Known rows, with every way that one mark hangs from another
(k589 (k152 (k621 k193))): [ 15  15  -8   8 -33  -3  10  -7 -11  -3  -7 -18 -20  -4  -9  10   6 -12
  -8  -3  -6   0  -2   3 -23  -7   6  -6  -6  14  -5  16   6  -7  15   5
  14 -10 -10   8   8   2  -5  -7   1  10   0 -13   3   7   4   9 -15   2
  19  27   7  -2  32 -10]
(k193 (k621 k152 (k166 k589))): [  2  -2 -28 -16  15 -18  16 -19  19   3  24  -1  -4 -22   0  -2  24 -46
   4 -14   6  21 -22 -13  14 -17 -28 -21  -9  30   9 -11  -5   4  42  -1
  16  -2  27  13  13   0  -4  -4   8 -17  11 -27   1 -19   4  25  12 -10
  29 -26  11   7  25  26]
(k621 (k166 (k589 k767)) k193): [  5 -10 -32   8 -22  16   9   1  15  17  13  -7  10 -23  -8 -25  23 -40
  -3  -5   6  35  -6  -1   6 -12  -8 -13  -2  28  18  -1  -4  -6  27   0
  25 -15  15   6  12 -21   8  10 -13  -9   6 -21   3  -9  18  19   4   5
  45  21 -10  -4  38 -20]
(k193 k621): [  1  -2  15  -8  11   7  -7  -6   6   6   7   5   3 -12   5  13   3 -11
   3  -3   9  -7   8   0   2   0  -5  -2   0   1   3   3  -8   2   6   0
   9  -4  -7   4  13 -10   4   2   6  -6  -1  -6  -3  -4 -15   9   8 -10
   5 -15  -1  -3  11  17]
(k621 k166 k193): [ -6  -2 -13   6 -20  10   8   1   5  -2   2  -6  -1  -2  -2 -11  10 -17
 -11  -6  -1   8 -13   0  -2   1   4 -13   1  10  19  12   0  -6   2  16
  12 -22  12  -4   6 -12   7  10 -12  -7  11   8   0 -11   4   4  -6  -2
  33  13  17   2  29 -13]
(k193 (k621 k152 k166)): [ -3  -2  -3 -17  12 -13   9 -21  16  -5  11  -9  -6 -18   8   3  12 -29
  -1  -8   7   3 -14   0  10 -11 -21 -22  -8  23   4   6   2   8  28   5
   9  -2  16  10  12   0   1   4   9 -12  13  -8  -3 -21  -1  15   6 -13
  23 -23  22  10  16  22]
(k589 k152 k767): [ 10  -2  -8   4 -13  -6   7  -5   1  15   8 -11 -15  -1   2   3  -1 -10
   4   0   2  10  11   9  -1 -10  -1  -3  -3  18 -14  -2  10   9  15 -16
  14  19 -25  18   4   1  -6   0  -2   5 -12 -18   1  11   6  10  -7  -4
   7   8 -14   1   9 -17]
(k152 (k621 k166 k193)): [  3   5  -3   6 -33   2   8  -4   7  -4 -15 -12  -3 -15  -5  -7  10 -23
 -12   5  -5   3 -10  -2  -6  -8  -1  -9  -6  18  13  24   5 -10  14  15
  19 -24  15  -9   5 -12   4  12  -2  -1  13  -7  -4 -10  10   1  -2   8
  31  27  18   0  42 -13]
(k767 (k589 k152 k193) k621): [ 27  10 -21 -19   2 -20   3  -5  -7  18   5   5 -12 -12   8  -4  -7 -26
 -19   7  -3  14   8  14 -23  -2   2   5   7  13 -30 -18  -3   7   9 -22
  22  -3 -13  23   5  16 -17 -24   8   6  -5 -51   2   1 -13   9 -19   3
  19  -6 -18 -19  40   8]
(k767 (k589 k152 k193) (k621 k166)): [ 20   6 -35 -17  -3 -18  12  -8   9  20   1   1 -14 -19   9  -9   1 -44
 -24   8   0  18  -1  11 -15 -10   2  -2   8  22 -19 -19  -7   4  19 -21
  27 -13  -8  18   9  11 -11  -5   6   0   4 -49   0 -11  -2   5 -23   3
  34  -6  -7 -12  53   5]
(k621 (k166 (k589 k152))): [  6   3 -46   7 -19 -17  22 -13  -4   2  12  -6 -16  -8  -5  -2  16 -38
   1 -13   2  24 -16  -3  -8 -20 -10  -8  -2  27   6 -12 -11  -4  32 -16
  17   2   2  12   9   9  -7  10  -2  -3   7 -32   1  -7  19  14  -9  -2
  25  -6   0  10  20  10]
(k767 (k621 k152 k166 k193)): [  7  -5 -12 -15  -3  -3  20 -15  12  -6   5  -9   0   0   5  -8  11 -26
  -9  -4  -2  12 -22   5   2  -3  -7 -25  -7  19   1   1  12  -2  12  19
   1 -26  29  12   3  -4  -3 -20   2  -6  23  -6   0 -30  14  17 -10   0
  38  -4  31   2  25  10]
(k767 k589 k621): [ 20   4   7 -11  13  -2  -4  -5   7   7   2  11  -4 -15   2 -12  -6 -16
  -8  17   3   5  -4   5  -4  -1   1  -3   4  -8 -11 -16  -6  -3   4  -9
   5 -17  -5  13  -7   2 -10 -21   7   8   3 -32  -2 -17  -4   5   0   0
   6 -13 -12 -19  18  23]
(k803 (k621 k152 (k166 (k589 k767)) k193)): [  2 -25 -32  -8  -9  -5  19 -15  13   6  40 -12   8 -12   3 -33  27 -39
  -4 -12   4  43 -17 -11  21 -24 -19 -27 -12  57  14   0  13   3  47   8
  15 -16  33  21   9 -13  -2   6 -18 -21  13 -28  23 -12  25  22  -3  -4
  47   9   1   2  37 -12]
(k152 (k621 (k166 (k589 k767)) k193)): [  7   0 -19  10 -31   8  11  -3  13  21   6 -18   6 -25 -11 -25  25 -48
  -4   8   2  32  -7  -4   6 -15 -11 -11  -6  39  15  12  10 -12  38  -2
  35 -20  17   1   5 -14   3   8  -9  -5  12 -32   1  -6  21  16   6  13
  45  35  -9  -8  51 -28]
(k166 (k589 k152 k193) k621): [ 16   4 -58  -9   2 -18  13  -7  -6  33  20  -3   9  11   6   2  14 -40
  -6 -15   0  22   7   3 -20  -9  -6  10   8  34  -2 -23  -4   3  25 -40
  21   3   7  21  13   9 -20 -19  -5   2   6 -45   2  16   7  22 -11   4
  21   0  -8 -10  33   7]
(k589 k152): [  5   5 -11   2 -13 -13   8 -10  -6  -6   1  -8 -17   5   1  13  -1  -5
  -1  -6  -1   2   0   3 -12  -4   0  -2  -1  11  -9  -3  -1   5   7  -9
   3  11 -16  10   6  13  -6  -1   3   8  -5 -11   0   7   1   3 -14  -5
   4  -2  -1   6  -1   6]
(k166 (k589 k152 k767) (k621 k193)): [ 20  -2 -36   6 -20  -2  15  -8   1  33  24  -6   2   4  -3  -7  21 -45
  -1  -6   4  29   0   5 -11 -15  -7  -6  -4  34   3 -12  -2  -5  32 -18
  21  -7  -2  29   9 -13 -12 -25 -15   8  12 -41   4   9  21  32  -5   3
  34   9 -11 -11  38  -3]
(k803 (k621 k166)): [-17 -17  -4  -5  -8  -8  13 -11   3  -8  16  -3  -5   7   8  -6   2 -17
  -9   1   6  10  -9  -7  12 -12  -6  -9   2  32  18   7  12   0  16   3
  -1 -17   7   1   0  -3  -5  35  -3 -17   6  -3  13 -15  13  -6  -5  -4
  15 -10   9  12  15   7]
(k166 (k621 k152 k193)): [ 10  -1 -15 -13   4  -4  13  -9   7   6  12  -8   9  17   5   3  10 -15
  -5 -10  -4   4 -13   2  -6  -4  -9 -21 -12  15   1   4   6   0  11   7
  -1 -17  27  14  -1  -4  -7 -37  -8   2  23  -6   0  -6   7  18  -2  -4
  25   1  27  -4  21  10]
(k767 k589 (k621 k152 k193)): [ 27   6  -8 -19  10  -5   2  -5   9  -5  10   0  -7 -15  -2 -16   6 -18
 -12   3  -6  10 -19   6  -7  -2  -4 -22 -12  -3 -20 -12  -8   0   9  15
   8 -21  18  21   0   1  -7 -47   3   3   9 -30   6 -21  -8  19   0   1
  24   2   6 -20  25  17]

Rows
[  5   3 -62  -1 -15 -16  19  -3  -5  15   7  -9  -4 -14  -1  -6  16 -50
  -9 -15   0  28  -5   1 -13 -16  -6   4  10  41   0 -13  -7   1  33 -23
  29   2  10   9  18  13  -6  13  -5  -9   1 -38   4   4  11  12 -16   2
  33   7  -9   1  38 -12]	(k621 (k166 (k589 k152 k193)))
[ 18   7 -40  -2 -19 -13  11  -7  -4  36  11 -18   1 -23  -3  -9  18 -40
  -3   1  -6  33  16   4 -11 -17  -6   9   0  51 -19  -1  15  -1  40 -34
  37  14  -5  13  14   9 -13  -8   1   3  -9 -58   0  27   8  16  -7   9
  23  32 -31 -15  49 -33]	(k166 (k589 (k152 k621) k193 k767))
[ 14  -1 -36 -18  12 -23  17 -18   8  16  23  -2  11   8   6  -4  16 -33
   7  -8   1  20 -15  -6   2 -13 -24 -10  -7  20   1 -20   1  -2  33 -17
  -1  -4  32  21  -1   8 -22 -34   0   0  20 -33   1  -2  21  25   6   1
  12 -14   9  -3   7  27]	(k166 k589 (k621 k152))
[ 20 -14 -35 -27  21  -8   8 -10  11  39  22 -10  21 -18   4 -18  18 -40
  -2  -1   0  35   8   7   8  -4 -19  -3  -1  40 -23 -21  15   5  33 -25
  14   1  26  25   8   6 -13 -33   9 -11   2 -48   0   3   6  26  -2   7
  26   3 -22 -19  31 -10]	(k166 (k589 k193 (k767 (k621 k152))))
[ -6  -3  -9 -12   8   0   0  -5  14  20   2   0   8 -22  10   3  14 -35
 -14  -9   5   5  10   4   2  -1  -6   0  11  22   9   7  -2   5  14  -7
  27 -13   6  -2  20  -4   6  20   3 -16   3  -6  -7  -8 -17   9  -8  -3
  30  -7   1  -4  43  -5]	(k589 (k193 (k621 k166)))
[  4  -3 -46  -4 -14  -4  20  -8   6  -3  16  -8  -1  -8  -7 -17  26 -36
  -1 -18  -2  29 -29  -8   1 -15 -13 -24 -12  27  12  -1  -9  -6  32  13
  15 -18  40  10  10  -4   1  -9 -14 -13  19 -19   9 -14  19  24  -2   0
  39   6  17   5  26  -2]	(k621 k152 (k166 k589) k193)
[  8   1 -50  13 -27  -5  19  -5  -3  -1  12  -8 -19  -9  -7  -2  20 -36
  -3 -19   1  27 -16  -3 -14 -17  -3 -14  -2  27  12  -6 -12  -6  28   3
  24 -12  13  13  16  -4  -2   8 -12  -6  11 -24   8  -7  14  17 -15  -1
  40   5   4   6  39  -2]	(k621 (k166 (k589 k152)) k193)
[  3 -14  -2 -19   7 -12  18 -22  25  13  12 -11   1 -11   8 -16  10 -32
  -3  11  -1  23  -8  10  21  -9 -17 -22  -8  32 -12  -2  25   7  26  -8
   1  -2  10  18  -3   0  -9  -8  12  -8  13 -25  -8 -28  20  12   1  -3
  23  -9  11   5  14   2]	(k589 (k767 (k621 k152 k166)))
[  4  -4 -28  -2  -8  -3  12 -19  17  24  21  -6 -16 -27   3  -1  21 -55
   7  -9  13  27   5  -2   6 -21 -20 -12  -1  40   3 -14  -6   4  48 -24
  34   9 -13  23  22  -7  -1  12   1  -5  -3 -42  -2  -8   9  26   1 -12
  35 -14 -15   3  41   8]	(k193 (k621 (k166 (k589 k152 k767))))
[ -6 -19 -14 -13 -11  -5  18 -13   6 -18  23 -13  -4   9   3  -9  13 -14
 -10 -14  -1  12 -21  -8  11 -16 -10 -27 -13  36  14  15  14   3  23  31
   1 -26  29  10   6  -3   1  13 -13 -21  14   0  21 -20  13   7 -12  -7
  34   5  30  16  24  -2]	(k803 (k621 k152 k166 k193))
[ 19   2 -41   4 -14  -5  14  -8  -8  17  14  -3   0  12  -1   4  17 -41
  -1 -14   4  17  -5  -3 -23 -10  -6  -2  -2  21   9 -13 -13  -8  15 -14
  15 -14  11  23  10  -6 -14 -30 -11   6  14 -32   3  10  16  25  -7   1
  31  -1   4  -6  32  20]	(k166 (k589 k152) (k621 k193))
[ 11  -3 -56   0 -13  -7  19  -5   7  34  13  -8   0 -20   2 -17  21 -50
  -9 -10   1  38   4   4  -4 -21 -10  -2   4  52  -4 -13   4   8  40 -35
  36  12   3  13  19   5  -2  12  -7 -12  -6 -44   3  10  12  17 -16   3
  39  14 -25  -2  44 -30]	(k621 (k166 (k589 k152 k193 k767)))
[ 11   0 -37 -21  27 -10   3  -8   6  15  25  -5  13 -24   2  -2  23 -41
   1 -18   4  21   3  -3   1  -9 -20  -4  -3  28  -8 -12  -9   9  33 -12
  23   5  32  16  23   5  -5 -22   3 -15  -2 -36   3   6 -13  27   0  -2
  23 -11 -11 -11  30   9]	(k166 (k589 (k193 (k621 k152))))
[ -3 -12 -54  -7 -10 -20  21 -15  -8   6  29  -7  -3  -4   8  -6  12 -42
  -8 -17   2  29   1 -10  -6 -23  -7  -1   7  60  11 -12   4   5  35 -20
  21  -6  15  15  14   9 -12  32  -8 -17   1 -40  20   3  14   8 -24   0
  32  -3 -11   9  49  -2]	(k803 (k621 (k166 (k589 k152 k193))))
[ 15   5 -18   0 -21 -11   9  -7  -2  31  -5 -22  -5 -19   4  -1   7 -24
 -12   6  -8  16  20   9 -11 -11   1   3  -1  39 -23  19  18   5  25 -25
  28  18 -20   9  11  10  -8   2   3   8 -12 -34  -4  24  -1   9 -14  10
  17  33 -20  -8  36 -40]	(k589 (k152 k621) k193 k767)
[ 24   7 -25   9 -34   4  10  -5   2  21  12 -23  -6 -18  -9 -10  20 -36
   1  -2  -4  30   0  -2 -11 -15  -5  -7  -8  37  -8   6   7  -8  35 -13
  32   0  -6  17  12  -6  -6 -13  -5  10  -4 -39   2  15  13  24  -8   5
  29  32 -17 -12  44 -23]	(k166 (k589 (k152 (k621 k193)) k767))
[ 10 -11  -5  -2 -24   5  16 -14  11  13   6 -18 -11  -8   7  -4   8 -38
  -8   4   2  20   2  15   2  -8   3 -15  -1  29  -1   3  15   2  16  -3
  15 -15 -10  19  13 -12  -2   1  -1  -1   2 -22  -5 -17  15  13 -16  -4
  43   5   6   0  43  -8]	(k589 k152 (k767 (k621 k166 k193)))
[ 18  18 -33  -7 -26 -27  12  -9   3  19 -12  -5 -17 -33   2 -12   4 -38
 -27   7  -6  10  -5   6 -22 -17   1  -2  -1  29 -14   4  -3   1  34 -17
  40   0 -10  10   6  18  -5   4   2   4   4 -53   2  -1  -4  -4 -18   4
  27  23  -7  -7  63 -10]	(k767 (k589 (k152 (k621 k166)) k193))
[ 26  23  -9   6 -31 -13   5  -3  -5  -3  -7  -6 -28 -21  -9  -3   3 -15
 -19   5  -5   4  -9   2 -29 -13   4 -10 -10   6 -13  11 -12  -6  14   7
  27  -9 -15  17   2   5  -6 -17  -2  15  -1 -37   4   7  -5  11  -7   4
  23  26  -8 -14  40  -2]	(k767 (k589 (k152 (k621 k193))))
[ 15  -9 -24 -12  13   4   3   2   9  45  21  -1  25 -17   7 -17  14 -36
  -2   4   0  34  20   5   8   1 -10  13   9  29 -10 -18  15   2  18 -33
  21  -4   9  14  13  -1  -9 -19   1  -6  -6 -42  -1   6   1  18   1  10
  23   5 -34 -20  37 -16]	(k166 (k589 k193 (k767 k621)))
[  0  -1 -46  -4  -7  -4  10   1   6  19   9  -3   9 -17   1 -18  21 -42
  -8 -12   2  28  -2  -2  -3  -9  -7   1   9  32   9 -11  -8  -3  27 -17
  24  -8  25  -2  14   2   1  13  -6 -16   6 -24   1  -2   4   7  -5   7
  31   5  -9  -1  38 -14]	(k621 (k166 (k589 k193)))
[ 11   0 -37  -5  -8 -19  24 -19   3   7  11  -8 -15 -11   6   2  12 -46
   2   2   3  26  -8   2  -2 -13 -12  -4   5  30   0 -25   3  -4  28 -24
  13 -10   5  19   7   8 -14   2   8  -4  10 -43  -2 -22  22  13 -14   0
  28 -21   0   0  26  28]	(k767 (k621 (k166 (k589 k152))))
[ 17   8 -18  -9  -7 -20  16 -16  11   5  -1   0 -23 -17   5  -7  -4 -34
 -13  12   1   8 -12   8  -9 -14  -5 -11   1  14 -11 -18  -7   1  18  -8
  14 -10 -12  22   1  13 -11  -3   8   6   7 -45  -2 -26   5   3 -12  -1
  23 -15   3  -5  34  29]	(k767 (k589 k152) (k621 k166))
[  7  -7  -9 -25  18   1  -2 -10  19  29  17  -9  14 -22   9  -4  13 -28
  -3  -6   4  13  14   9  11  -3 -14  -9  -6  34 -20  10  12  19  25 -14
  22  10   8  14  20  -2   1 -15   8 -10 -11 -20  -2   9 -15  21   1  -4
  24   6 -10  -9  33 -18]	(k589 (k193 (k621 k152)) k767)
[-10 -17  -9 -17   0 -19  19 -21   7 -12  23 -11  -6   6  13  -9   5 -14
  -7  -5   2  17 -18  -8  16 -17 -14 -21 -10  40   9   7  18   8  34  10
  -6  -7  21  12  -5   6  -9  21  -1 -19  13  -6  19 -15  16   1  -7  -8
  17 -11  25  20  12  11]	(k803 (k621 k152 k166))
[ -1  -2 -21  -4  -7  -5  18  -7   9 -12   4 -11  -4  -4  -2 -11  16 -17
  -8 -13  -2  12 -24   4   0  -9  -6 -24 -12  21   7  13   2  -1  20  27
   5 -16  30   3   5  -5   6  -4  -9 -10  17   2   6 -20   7  12  -8  -3
  33   9  27   9  21  -6]	(k621 k152 k166 k193)
